Known rows, with every step that occurs:
vived-deso-kemes: [ -3   3   0  -7   1   6 -10  -1  -7  -2   4  -3  11   0   1 -12   7   5
   2  -9  -8  -2   9   8 -16  12  -3  -1  -9  13  -4  -1 -16]
ginab-bekene: [ -5  -2  -1   7  -6   7  -5   7   0  -6 -11  -3   4  -1   3  -2   6   3
   5  -4   2  -2   1   3   0   0  -8  10 -18 -11   7  -7  12]
mokeso-ginab-bekene-luzo: [ -2  -4   3   8  -3  -3  -5  14   4  -9 -16 -12   9   1   3  -4   6  -5
   7 -15   2  -4 -14   8  -9  -1  -2  27 -23 -12   8  -1  10]
guveg-luzo: [ -6   0   6  18   2  -9  -6   8   7   2  -4  -4   8   1   3  -8   3   2
   9  -1  -1   7   9   4  12  -3  -6  -4 -11   5   1  -1   5]
vudu-luzo: [  0  -7  13  22   0   1  -2   7   3   2  -2   1   9  -1   3 -10   6   7
   9  -1   0   0  -3   0   4  -3 -12   3  -9   7  -3  -3   4]
vived-deso: [ -4   1   1  -3   6   5  -4   2 -11  -3   1   0  10   2   4 -10   5   6
   2  -6  -6  -2   5   6 -14   2  -1   0  -8   8  -1  -2   4]
bekene-ginab-mokeso-kemes-guveg: [ -2  -1  14  -1  -5  -4  -5  15  -2  -6 -11 -10   9   8   2  -2 -23  10
   1 -12  -3   4  11  10   8  -2  -3   3 -23   0   4   5 -18]
vudu-kugus-vived-deso-guveg: [ -4 -13 -10  -3   7   3  -4   7  -6  -1   2   5  17   1  -1 -13  -7   4
  16  -4   4  -9  -4   7  -4   3  -8   1  -7   9  -8   1  12]
kemes-guveg: [ -6  -1   8   8 -11  -1  -4  10  -7  -1  -1  -1   6   0   4  -4  -6  10
   2  -4  -4   3   7  13  19  -2 -12  -3  -6   8   0   4  -2]
bekene-luzo: [ -4  -4   0  10   2 -13  -4   6   6   0  -5   0   7  -1   4  -3  -6  -6
   1 -14   1   1   3   2  -1  -3  -6   4 -13   0   3   5   6]
mokeso-kemes-guveg-luzo-vudu: [ -8  -2  21  16  -9 -12  -7   7  -3   5  -1  -6  13   3  -2  -6 -11   8
   6  -3  -5  -2  10  11   9   3  -9 -13  -9   9  -4   5 -26]
ginab-mokeso-kemes-guveg-luzo: [ -3   0  22   3  -4  -4  -8  14  -4  -2  -6 -11  11  10   0  -6   0   5
   8 -11  -7   8  20  10  11   4 -11  -4 -23   1  -3   3 -27]
bekene-ginab-mokeso-kemes-guveg-luzo-vudu-kugus: [ -4  -7  16   9  -5 -11 -12  16   0  -1 -13  -8  15   7  -3  -7 -23  10
  11  -4   0   9   6   9   5   0  -2   0 -24   0  -1   4 -19]
bekene-ginab: [ -4  -2   1   7  -1  -4  -3   9   4  -4  -9  -3   5   0   4  -3 -22   9
   0  -5   2   0   1   4   6  -7   1   6 -12   2   7   3   8]
kemes-guveg-luzo: [ -7   1   7  18  -8  -7  -6  11  -4   2  -3  -3   9   0   2  -5  -4   7
   5  -3  -4   8   8  16  24  -3 -12  -8  -8   8   0   3  -2]
kemes-guveg-luzo-vudu-kugus-vived-deso-bomuro: [-13  -6   5  13  -7 -15 -13   9  -8   5   1   1  21   0  -5 -15  -9  10
  13   4  -1   3   6  16   3   1 -12  -9   1  13  -9   4  -2]
ginab-mokeso-kemes: [ -2  -2  21  -5   1  -1  -5  12   1  -5  -5  -9   7  12   3  -7   2   5
   7 -10  -5   3  20   0  -1   5  -7   2 -24   0  -2   0 -22]
bekene-luzo-vudu: [ -9  -7  11  13  -2 -22  -9   5   6   2  -5   2  10  -2   1  -9  -9  -2
   2  -5   3   1   5  -1 -13  -1  -5   4 -13   3  -2   5   4]
bekene-luzo-vudu-kugus-vived-deso-kemes: [ -8 -13   0   6  -2 -19 -15   4   2   4  -1   5  20  -3  -5 -14  -8  -3
  11  -8   4  -4  -1   2 -21   5  -7   2 -11   8  -8   5  -7]
kugus-vudu-luzo-guveg-kemes-deso: [-10 -11  16  17 -12  -6   0   6  -5   8  -3   5  18   2  -5 -23 -16  14
   8   6  -1  -9   2  11  16  -8 -13   2  -9   7 -10  -3   0]
bekene-ginab-mokeso-kemes-guveg-luzo: [ -2   0  14   6  -4  -8  -7  15  -1  -4 -12 -11  10   8   0  -3 -21   8
   4 -12  -3   8  11  12  12  -2  -3   0 -24  -1   4   5 -18]
deso-guveg-luzo: [ -6   2   5  10  10  -2  -1   6   2   1  -5  -3   7   2   2  -9  -7   0
   7  -1  -3   4   8  11   9   8 -11  -4 -10   5  -2   4  14]
vudu-luzo-guveg: [ -4  -7  15  18  -8  11   3  10  -1   3  -3  -2  11  -1   0 -13   2  12
  10   5   0 -14   0  10  14  -3 -15  -1  -9   9  -3  -3   4]
deso-vived-kugus-vudu-luzo-guveg: [-10  -9   4  11  -1  -9   1  11   9   3   2  -2  22  -7  -4 -21  -4   9
  14  -1   5  -5  -1   9  20  -6 -17   1  15  16  -8   3 -22]
kugus-vudu-luzo: [ -6 -12  15  18  -4 -15  -1   9   3   6  -2   7  14   0  -1 -22 -17   9
  11   1   2  -1   1  -2  10  -7 -14   9  -9   5  -8   0   4]
kugus-vudu: [-11  -9   9   5  -4 -16  -1   9   3   3  -2   5  10   1   1 -19 -21   8
   7   0   1  -1   9   0  11  -6  -9   8  -9   3  -5   2   5]
luzo-guveg: [-10  -3   9   2 -11  12   4  10  -3  -1  -3  -4   6   1   2  -9  -4  12
   6   6  -2 -17  11  14  19   0  -9  -3  -9   8   1   0   5]
mokeso-kemes-guveg-luzo: [ -4  -1  15  14  -6  -7  -4   8  -3   3   0  -7  12   3   0  -1  -9   5
   5  -9  -6  -2   8  13  17   1  -9 -13  -9   7  -1   5 -24]
kugus-vived-deso: [ -7  -3  -5  -5   1  -4  -4   5  -6  -4   5   1  13   1   2 -12  -4   7
   6  -8   3 -12   9   6  -6  -5 -10   1  -7  11  -4   1  10]
ginab-mokeso-kemes-deso-guveg-luzo: [ -3   3  21   0   6  -2  -6   5  -7  -2  -5 -11  11  14  -1  -9  -3   3
   7 -12  -8   7  20   8  -6   4  -6  -3 -28   1  -6   1 -23]
vived-kugus: [-4 -6 -4 10  4  1 -3 10  3 -1  0 -2 14 -2  4 -6 15  6 11 -5  6  4  0  2
 20 -2 -2  0 -2  9 -1 -2 -4]

Rows:
[ -9  -4   6  13  -3  -6  -2  -1  -3   4   4  -3  21  -3  -5 -19  -5  12
  11  -5   2  -4  -1  13   6 -14 -11  -2   4  16 -11   0 -24] => kemes-deso-vived-kugus-vudu-luzo-guveg
[-12   2   8   3 -12   8  -2   3  -2   1  -1  -5  10   1  -2  -9  -1  13
  -1   4  -7 -13  10  21  14  -1  -7 -10  -1  12  -3  -2 -11] => luzo-guveg-kemes-deso-vived
[ -3  -1   9  -1  -1  -3  -6  14   3  -7 -13  -7   5   7   4  -5 -16   9
   2  -8   0   8  11   3   3  -4  -1  10 -23  -2   6   2   1] => bekene-ginab-mokeso
[ -5  -5   9  21  -6   9  -2   6   0   4   0  -3  20  -3  -4 -13  13  12
   9   2   0  -8  -5  16  17  -3 -12  -8   3  15  -8  -5 -15] => vudu-luzo-guveg-kemes-deso-vived-kugus
[-10 -13  16  16 -11  -6   1  12   1   7  -4   5  17   0  -4 -23 -15  12
  10   8   0 -11   3   9  22  -3 -15   3  -7   6  -8  -2   4] => kugus-vudu-luzo-guveg-kemes
[ -9 -13  -5  12  -7 -11 -11   8   4  -2 -13   2  14  -4  -4  -7  -4  -4
  12  -5  10  -6  -6   1 -11  -2 -10  12 -20 -12   2  -2  13] => ginab-bekene-luzo-vudu-kugus-vived
[-10  -4   6  12   4 -10  -9  -3  -7   5   0   1  17   3  -4 -15 -13   6
  12   1   1   2   4  11  -9  -4  -7  -5 -15   9 -11   1   6] => kemes-deso-guveg-luzo-vudu-kugus-vived
[ -4  -7  14  20  -9  11   0  11   1   4  -4   0  12   0  -1 -12   7  11
   7   7  -2 -12   0  13  19   1 -13  -5  -6   9  -4  -5   3] => vudu-luzo-guveg-kemes
[ -7  -4   5  15   2 -12  -5  -2   0   4   4   0  20  -3  -3 -17  -3   9
  10  -8   2   5  -2   6  -1 -14  -8   0   3  14 -11   0 -24] => kemes-deso-vived-kugus-vudu-luzo
[ -9  -2  10  14   6  -6  -8  -4  -8   5  -3   0  14   3  -3 -13  -9   6
  10   3  -3   7   2  11 -12  -1  -3  -6 -16   8 -10   0   3] => kemes-deso-guveg-luzo-vudu-kugus
[-12  -2   1   0   5 -10  -6   4  -7   0   3   1  18   1  -2 -18 -11   6
   9  -1   3  -9  11  10 -11   1 -13  -3  -8  12  -8   4  14] => kugus-vived-deso-guveg-luzo-vudu
[ -5 -14   3  19   2 -10  -1  12   3   4   0   4  22  -3  -1 -19   2   8
  18  -2   9   4  -5   0  23  -7  -9   6  -2   9  -8  -2  -4] => vived-kugus-vudu-luzo
[ -5 -12 -10   3   9  -1  -6   7  -4   1   0   4  19   0  -2 -14  -5   2
  19  -3   4  -5  -4   9   0   2  -9  -2  -8   8  -8   1  13] => vudu-kugus-vived-deso-guveg-luzo
[ -7 -14   3  19  -4  -3  -1  15   2   6  -2   3  25  -3  -4 -19   4  11
  15   3   7  -3  -4   8  34  -3  -9   0   0  10  -9  -4  -5] => vived-kugus-vudu-luzo-guveg-kemes
[ -6  -1  20   8  -6 -13 -10  14  -1  -2 -12 -10  12   7  -1  -7 -23  11
   5  -6  -2   8  13   9   4  -1  -3   0 -24   1   2   5 -19] => bekene-ginab-mokeso-kemes-guveg-luzo-vudu
[ -5 -16  -6   4  -1  -4  -5  11   5   0   1   5  13   0   1  -9  -5   5
  18  -2   7  -7  -2   1  10  -5  -9   2  -8   6  -6   1   8] => vudu-kugus-vived
[ -7  -9  21   4  -7 -12 -13  16  -2   1  -4  -7  18   9  -4 -12  -6   8
  17  -4  -1   4  17   7   7   2 -13  -4 -23   4  -9   3 -26] => ginab-mokeso-kemes-guveg-luzo-vudu-kugus-vived
[-10 -13  16  16 -10  -6   3  11  -1   6  -3   4  16   0  -3 -24 -19  13
  13   7   2 -12   3   7  19  -7 -17   6  -9   7  -8   0   4] => kugus-vudu-luzo-guveg
[-14  -3   4   5 -11   1  -2   5  -2   4   0  -2  19   0  -5 -16  -4  13
   5   4  -1 -11   7  21  24  -4  -7  -8   3  13  -7  -2 -15] => luzo-guveg-kemes-deso-vived-kugus-vudu
[ -7 -14   4  18  -3  -3   2  14   0   5  -1   2  24  -3  -3 -20   0  11
  19   2   9  -5  -4   6  31  -6 -11   3  -2  10  -8  -2  -4] => vived-kugus-vudu-luzo-guveg
[-6  1  4  2  5  4 -2  6  2  0 -4  2  6  2  3 -7 -4  3 -3 -1 -5  1  7 11
 10 14 -8 -3 -5  5 -3  1 12] => deso-guveg-kemes
[ -7   1  -5   0  -7  -6 -10   4  -7  -1   6  -3  17  -1  -3 -12  -4   6
   8 -11  -1  -6  12  15   4   1 -14  -6  -7  15  -6   4  -9] => kugus-vived-deso-kemes-guveg-luzo
[-11 -10   6  16   2 -16 -14   7   1   5  -1   2  20   0  -4 -18  -1   6
  19   7   3   2   3   3  -6  -2  -6  -6 -10  10  -9  -2   5] => guveg-luzo-vudu-kugus-vived-deso
[-12 -12   7   3 -11 -10 -16   7  -5   4   3   5  20  -2  -6 -18  -7  12
  15   6   2  -5   3   6 -10   5 -10  -3  -7  15 -13   3 -12] => luzo-vudu-kugus-vived-deso-kemes-guveg
[-12 -12   8  21  -2 -19 -13  10   8   6  -2   2  17   0  -3 -16  -3   6
  19   9   6   3   5   1   3  -4  -8  -5 -11   8  -8   0   6] => guveg-luzo-vudu-kugus-vived
[-10  -9   3  13  -2  -8  -2  11  11   4   1  -1  22  -7  -5 -20   0   9
  12   0   3  -4  -1  11  25  -2 -15  -2  16  16  -9   1 -22] => deso-vived-kugus-vudu-luzo-guveg-kemes
[ -4 -15 -10  -1   3   0  -7   8  -4  -1   2   6  17   1   0 -12  -2   5
  17  -4   5  -8  -4   4  -2  -2  -6   1  -8   9  -7   0   8] => vudu-kugus-vived-deso
[ -7  -8   2  13   4 -15  -3   9  12   3   3   0  20  -7  -2 -19  -2   6
  14  -5   5   3  -2   2  13  -6 -15   3  14  14  -9   3 -22] => deso-vived-kugus-vudu-luzo
[ -7  -2  -3   5   5  -7  -4   8  13  -2   3  -5  13  -6   2  -9   8   5
   9  -8   3   4   2   4  10  -3  -9  -1  14  15  -3   3 -22] => deso-vived-kugus
[ -7  -1  -6  -7   5  -1  -4   4  -7  -3   3   2  15   2   0 -12  -7   5
   2  -7   1 -11   9  12  -3   5 -12  -2  -5  11  -6   2  14] => kugus-vived-deso-guveg-kemes
[ -6  -6  15  12  -3  -6   1  -1  -3   6   5  -7  23   2  -6 -15 -11  11
  10  -9  -1 -13   1  12   4  -7  -9  -8   0  14 -11   2 -42] => mokeso-kemes-deso-vived-kugus-vudu-luzo-guveg
[ -4 -12 -10  -2  -5   1 -11   7  -7   0   4   3  19  -1  -3 -12  -3   6
  15  -7   1  -6  -2  11   4   4 -10  -2  -6  12  -8   2  -8] => vudu-kugus-vived-deso-kemes-guveg
[ -4   3  -1  -6  11   9  -4   1 -12  -2  -1   2  12   2   2 -10   2   3
  -3  -5  -9  -1   5  13 -11  15  -4  -4  -5   8  -4  -1  10] => vived-deso-guveg-kemes
[ -7  -4   5  17  -1 -12 -10   1   4   5   1   3  20  -2  -3 -15   3   8
   3  -5  -2   7  -2   8   8  -6  -6  -4   5  12 -10  -4 -20] => guveg-kemes-deso-vived-kugus-vudu-luzo
[ -6   4   7   3   5   3  -2  -6 -11   0   0  -1   7   4   2  -8 -10   7
   0  -6  -5   2   6  11  -9  -2  -4  -1 -15   7  -5   1   5] => kemes-deso-guveg
